(in the rows, 128 means zero)
Known rows, with every way that one mark hangs from another:
{B {S {K L}}}: [172  63  95 106 100 133  78 152  84 150 160  93 157  71 137 152 171 129
  89 107 106 104 169  89 119 138 124 130 151 161 102 109 147 162 137 116
  99]
{V {D {R J}}}: [203 133  88 102 117 103  89 134 120 127 218 128 145  71 137 138 140 128
 113 103 123 141 187 146 177 129 152 144 172 170 146 122 117 147 122  76
 118]
{H {F {K L S}}}: [168  81  92 120 105 126  41 169 110 179 142 103 188 102 167 128 136 132
  98  93 119 135 172  94  96 138 117 112 105 146 110 146 119 132 113  95
 128]
{X {C {H {F {K {L D}}}}}}: [131 111  87 117  85 135  71 151  91 151 146 132 183 124 125 132 123 109
 147 121 122 129 162  96  87 143 112 117 121 129 105 142 128 116  79 116
  80]
{W Q}: [176 104 121 100  95 136  82 136  96 118 127 115 124  74 159 136 151 126
  84  89  85 112 185 151 139 161 138 123 177 137 120 125 163 128 127 108
 126]
{G {D {R J} V}}: [217 102 107 120 111 134  93 110 138 119 223 142 126  90 136 137 166 135
 134 128 123 117 205 159 147 123 144 150 176 172 132 139 119 150 131  90
 111]
{R {D G V} J}: [189  91 113 121 113 148 113 149 150 124 185 174 111  56 164 114 175 142
 121 130 114 144 192 145 169 121 145 126 175 192 117 149 114 151 150  44
  75]
{J {R {D G V}}}: [174  88 119 121 122 149 101 152 143 127 185 163 111  61 161 121 186 127
 123 128 121 137 203 136 158 132 157 129 178 196 137 141 118 149 136  94
  81]
{C {H F} X}: [193 120  91 119  92 143  80 119 119 113 120 114 158 114 179 144 189 116
 103 132  93 130 177 126 118 160 108  81 172 123 113 155 123 101  63  86
  94]
{H C {F {K {S Q}}}}: [181  69 143 123 122 138  53 171 177 148 157 113 163 122 191 137 124 140
 103  85  97 108 186 155  89 138 125  82 110 108  93 149 128 137  97 101
 132]
{B {S {K {L {D R}}} Q}}: [151  48 110 101 109 124  98 144 119 146 191  90 143  75 101 175 143 136
 140 104 102 104 182 120  92 129 142 174 151 156 113 115 154 170 147 171
 107]
{H C {F {K L {S B}}}}: [166  69 123 116 113 142  53 192 140 152 178 102 172 126 178 118 122 141
  92  82 119 112 159 109  85 122 120  91  88 134 102 116 130 138  89 100
 127]
{C {H {F {K {S Q}}}}}: [172  66 125 127 114 140  65 142 163 156 158 111 178 124 192 125 152 124
 104 107  98 122 180 148  99 163 117  93 115 115  87 142 126 118 104  98
 119]
{D V}: [172 110 118 107  99 141  82 126 100 108 156 122 119  89 149 118 178 125
 119 108 122 142 187 120 130 141 139 119 173 152 125 132 130 134 111  99
 105]
{C {H {F K}} X}: [193 119  84 118  94 143  83 139 111 140 140 130 165 110 181 125 183 122
 118 136 102 134 172 122 111 147 101  71 130 114  93 156 118 110  67  80
  95]
{S B {K L} Q}: [168  30 129  92 110 162  89 139 114 133 159 109 143  68 134 147 164 141
  82  91 123 114 166 110 118 138 157 137 140 125  97  93 161 174 127 143
 104]
{G {D R V}}: [198 111 121 124 106 137  91 111 124 119 209 125 112  98 135 133 177 136
 139 126 129 117 194 129 126 142 137 152 182 170 132 130 127 136 113 117
 120]
{H {C X} {F {K L S}}}: [187  94  91 125  99 128  40 172 140 178 134  95 186 104 171 128 154 135
 111 108 110 120 172 109  87 122 111  81 105 120 106 165 115 136  61  88
 131]
{V {D G}}: [158 125 111 125 103 121 111 158  98 124 184 128 123  65 151 121 171 124
 108 114 126 141 178 117 157 145 134 133 179 164 134 111 132 132 112  88
 100]
{C {H {F {K L}}} X}: [185 113  76 119  86 142  73 144  92 161 125 117 191 110 161 127 191 117
 108 131 110 136 168  96 104 145 107  86 123 124  91 162 117 118  70  80
  95]
{S B {K {L D}}}: [163  46 108  91  86 155 103 141  83 130 172 123 131  72 109 142 144 142
 111  95 125 113 164  90  99 127 147 157 139 152 113  89 148 158 115 156
  96]
{F {K L {S B {Q W}}}}: [162  43 140  98 128 136  62 155 134 193 167  94 145  61 149  95 139 136
  97  89 131 136 153 159 110 147 149 134 104 116  82 121 174 164  96 120
 146]
{X {C {H {F {K L}}}}}: [142 118  81 120 105 135  59 152  95 161 140 126 196 120 153 129 142 112
 114 118 128 133 159  87 112 152 112  92 124 125 104 140 127 119  83  88
  87]
{X {C H}}: [153 126  95 108 104 128  78 117 121 115 137 124 147  87 147 114 152 110
 111 122 123 124 171 122 142 169 136 100 181 122 120 124 134 111  82  94
  87]
{H C}: [190 115 132 107 101 134  79 145 125 103 134 123 130  84 162 128 137 130
  82  88 114 104 188 127 121 150 141  94 173 138 115 127 118 125  88  90
 102]
{V {D G {R J}}}: [170 133  91 121 123 105 116 160 125 131 228 145 134  56 143 136 147 132
 120 113 126 146 190 147 177 130 149 145 178 184 154 119 115 148 130  79
 100]
{S {K L} {Q W}}: [175  45 142 105 115 151  79 123 101 181 134 112 149  58 131 162 159 140
  86  83 117 121 172 129 114 165 148 134 161 135  99 131 167 180 103 131
 117]
{C {H {F {K S}}} X}: [190  97  82 127  98 131  65 136 146 164 150 110 173 111 190 115 180 123
 125 135 100 131 174 132 106 149  98  78 117 117 101 157 120 107  68  83
 122]
{L {D G}}: [140 102 114 114  87 130 121 153  99 108 142 143 105  54 133 125 138 132
 123 110 114 129 193 125 111 147 144 145 175 162 128 130 128 120 115 124
  78]
{S B {K {L D}} {Q W}}: [160  24 153  90 107 162  99 128 104 152 166 118 120  68 107 151 136 144
 114  88 117 119 158 142  94 141 151 159 143 131  95 106 185 180  99 170
 112]
{D R V}: [167 125 107 110 116 127  85 128 110 117 187 120 116  91 139 128 167 137
 139 104 126 149 189 120 134 140 145 134 174 171 147 127 123 136 115 112
 115]
{D G R V}: [138 126 112 126 121 126 112 156 116 124 195 137 106  74 147 126 174 143
 144 112 131 150 191 122 132 141 145 137 178 187 158 127 123 137 122 113
 100]
{K L S}: [166  81  98 112  97 121  50 138 118 158 124  88 162  65 145 118 154 124
  86  94 127 128 179  99 118 155 146 137 155 156 124 132 125 133 113 103
 129]
{G D}: [213  90 117 114  89 141  83 114 111 111 150 126 124  75 150 127 159 128
  90 123 118  96 190 127 131 155 132 134 182 142 101 130 131 128 110 102
 110]
{S K}: [187  74 105 102  99 145  86 130 100 136 153 135 133  64 151 151 160 143
  94  96 114 114 183 105 133 151 139 115 162 150 116 111 135 149 119 116
 104]
{L D}: [171 101 111  97  83 132  93 128  96 104 133 128 116  71 128 128 129 127
 116 101 113 124 189 125 113 146 144 141 172 147 121 130 127 120 107 126
  99]
{K {L {D G {R J}}}}: [144 104  85 112 101 112 114 162 109 139 170 147 142  45 109 142 121 139
 130 105 127 135 199 126 120 130 163 173 168 189 148 138 107 140 135 112
  80]
{H C F}: [189 113 132 119 108 143  67 155 123  99 135 124 147 125 183 157 126 134
  84  84  99 107 186 124 104 147 120  82 160 138 122 139 118 122  86  91
 101]

Rows:
[170  30 151  93 124 161  90 131 106 163 161 112 133  63 135 150 155 143
  84  86 123 123 153 135 118 151 152 135 146 126  92 104 183 185 100 141
 119] -> {S B {K L} {Q W}}
[205  89 116 105 117 149  73 126 140 121 177 148 124  76 156 124 175 120
 119 119 120 133 200 135 155 130 155 125 174 182 128 144 118 150 128  95
  97] -> {J {R {D V}}}
[149 110  96 107  92 125  91 151  84 155 197 130 139  89  96 116 149 136
 171 104 140 149 186  95  95 118 146 161 123 176 129 137 119 145 117 137
 107] -> {F {K {L {D R V}}}}
[127  34 121 118  97 140 120 168 111 144 165 108 131  61 117 164 163 134
 125 117  99 104 184 119  94 130 137 164 154 156  98 115 162 168 150 159
  81] -> {B {S {K {L {D G}}} Q}}
[202 121 102 115  99 138  68 165 123 134 143 130 151 107 181 138 150 138
 113 116  98 120 179 130 101 121 108  62 125 108  98 161 119 131  60  82
 108] -> {H {C X} {F K}}
[201 122 108 117 103 142  67 145 129 104 120 113 142 109 182 156 156 133
 101 110  93 118 182 131 106 134 116  71 165 115 116 160 123 123  58  89
 105] -> {H {C X} F}
[170  54 105  95 103 155  88 145  89 139 167 117 143  67 138 140 163 144
  82  95 131 118 160  85 123 134 146 132 141 149 110  86 147 162 117 128
 100] -> {S B {K L}}
[151 125  98 120 113 136  66 126 121 113 136 125 160 126 170 145 141 111
 110 120 106 129 166 118 125 165 113  85 170 125 125 136 135 105  79  92
  85] -> {X {C {H F}}}
[186 120  96 107 120 124  89 129 127 119 202 141 130  81 140 132 155 135
 131 105 122 149 201 150 151 122 155 133 168 172 147 140 113 149 131  84
 103] -> {D {R J} V}
[157  44 130  97 116 139  59 141 147 137 142  77 146  71 149 110 154 126
  84  94 124 128 167 131 116 145 159 145 140 120 105 109 154 148 117 127
 129] -> {K L {S B Q}}
[170  50 156  96 137 137  70 128 160 145 161  91 111  70 168 111 135 134
  91  90 112 132 162 188 123 159 149 126 154 114 105 117 178 148  91 125
 148] -> {K {S B {Q W}}}
[168  40 149 100  99 151  90 117  99 171 140 121 135  62 102 163 139 141
 115  86 111 120 176 133  92 154 149 160 159 140 101 134 169 174 101 158
 110] -> {S {K {L D}} {Q W}}
[175  69 159  87 132 148  90 129 125 120 151 112 102  69 157 122 138 132
  86  94 110 133 164 179 129 156 153 122 166 111  94 116 178 152  91 124
 120] -> {S B {Q W}}
[163  65 106 102 107 130  60 148 123 141 153  83 148  70 149 102 150 128
  83  97 131 128 161 107 118 142 146 140 141 145 120 104 140 137 109 113
 129] -> {K L {S B}}
[181  38 157  92 131 161  97 126 126 141 177 127 108  65 153 147 147 150
  92  93 110 120 160 166 125 153 147 118 155 119  93  99 185 175  97 140
 120] -> {S B K {Q W}}
[149  36 155  98 110 138  71 132 139 157 150  81 122  70 122 116 125 127
 116  89 117 131 161 164  89 151 153 166 142 128 105 123 175 153  92 155
 139] -> {K {L D} {S B {Q W}}}
[217  91 109 103 110 149  87 124 146 117 178 160 122  72 155 115 167 136
 115 120 110 140 188 141 169 118 144 124 170 176 104 152 112 148 145  42
  93] -> {R {D V} J}
[116  37 135 110 104 138 100 163 150 135 156  95 122  60 128 113 142 133
 119 105 124 127 173 135  93 138 162 170 143 139 116 111 153 141 123 154
 108] -> {K {L {D G}} {S B Q}}
[157 120 100 123 126 122 116 155 131 125 210 155 120  65 148 131 162 141
 138 119 128 151 202 150 153 124 153 136 172 186 156 137 114 150 137  85
  88] -> {D G {R J} V}
[147  37 131  94  99 141  72 138 145 128 149  80 132  76 121 112 133 129
 114  97 116 125 170 133  91 136 161 169 135 125 108 113 155 141 115 154
 124] -> {K {L D} {S B Q}}
[169  96 127 126 111 149 110 150 136 121 172 157  97  65 161 112 185 141
 127 128 119 144 183 117 150 141 137 127 181 190 116 139 122 137 134  70
  86] -> {R {D G V}}
[158  35 118 100  91 142  94 139 107 138 158  92 143  75 108 163 154 128
 118 110  95  98 180 118  92 127 137 161 148 140  89 117 160 166 144 157
  95] -> {B {S {K {L D}} Q}}
[162  34 141 103 103 140  91 134 101 166 161  93 133  72 108 166 144 132
 122 102  93 108 169 147  92 141 129 158 155 143  86 129 184 177 122 158
 110] -> {B {S {K {L D}} {Q W}}}
[142  85  93 117 123 134  60 158 154 148 194 117 163 128 184 104 130 120
 128 123 119 131 146 134 113 141 110  80 104 108 110 108 148 115  79  99
 116] -> {X {C {H {F {K {S B}}}}}}
[148 104  86 126 114 124  50 147 149 165 165 118 179 123 180 116 133 118
 133 123 114 130 163 125 115 155 107  81 121 119 114 136 132 109  82  89
 117] -> {X {C {H {F {K S}}}}}
[167  49 134  94 122 137  72 138 167 117 159  90 120  71 167 111 147 131
  93  98 113 124 172 159 124 144 154 129 148 112 107 107 155 137 115 127
 130] -> {K {S B Q}}
[175  85 115 128 106 131  42 182 133 173 151 104 189 120 174 131 126 138
  93  81 115 112 174 101  84 134 118  91 101 141 108 143 111 135  91  87
 127] -> {H C {F {K L S}}}
[153 122  88 119 111 135  68 146 113 138 156 141 171 123 170 128 136 116
 123 122 114 131 164 119 120 153 108  75 132 116 105 139 130 113  82  88
  91] -> {X {C {H {F K}}}}
[162  60 121 109 109 128  51 131 141 154 116  79 161  66 143 124 155 125
  86  91 118 124 183 122 114 158 155 143 156 129 112 140 136 142 121 116
 131] -> {K L {S Q}}
[149  72  98 115  99 128  96 146  94 147 228  99 133  98  94 160 171 137
 171 115 113 122 179  96  94 113 126 173 149 193 135 111 144 166 140 157
 102] -> {B {S {K {L {D R V}}}}}
[159  43 149 101 129 137  61 134 143 165 145  76 134  66 150 113 144 130
  84  87 122 133 157 158 114 157 153 142 144 124 104 119 176 159  95 126
 143] -> {K L {S B {Q W}}}
[151  35 121  89  98 137  77 157 138 155 169  98 144  71 121  95 129 134
 127 100 127 126 168 135  87 125 157 158  99 116  88 113 151 150 117 149
 125] -> {F {K {L D} {S B Q}}}
[174 106  78 117  68 143  85 140  89 154 130 123 179 114 135 131 172 116
 138 133 107 131 172  98  80 138 107 111 121 129  91 161 117 114  66 109
  89] -> {C {H {F {K {L D}}}} X}
[139  96  77 129 109 126  38 151 130 185 150 105 204 121 162 119 139 114
 122 117 125 132 158  96 104 155 110  96 111 128 114 142 128 117  84  89
 115] -> {X {C {H {F {K L S}}}}}
[164 118  89 114 124 113 113 162 131 126 182 157 130  41 154 136 134 143
 106 106 119 135 202 152 155 138 158 134 177 176 151 134 110 141 136  81
  86] -> {D G {R J}}
[172  70 103  97 111 130  75 164 134 148 186 116 130  69 170  82 138 136
 105 104 127 129 162 135 124 130 138 113 109 128 102 101 138 135 109 105
 130] -> {F {K {S B}}}
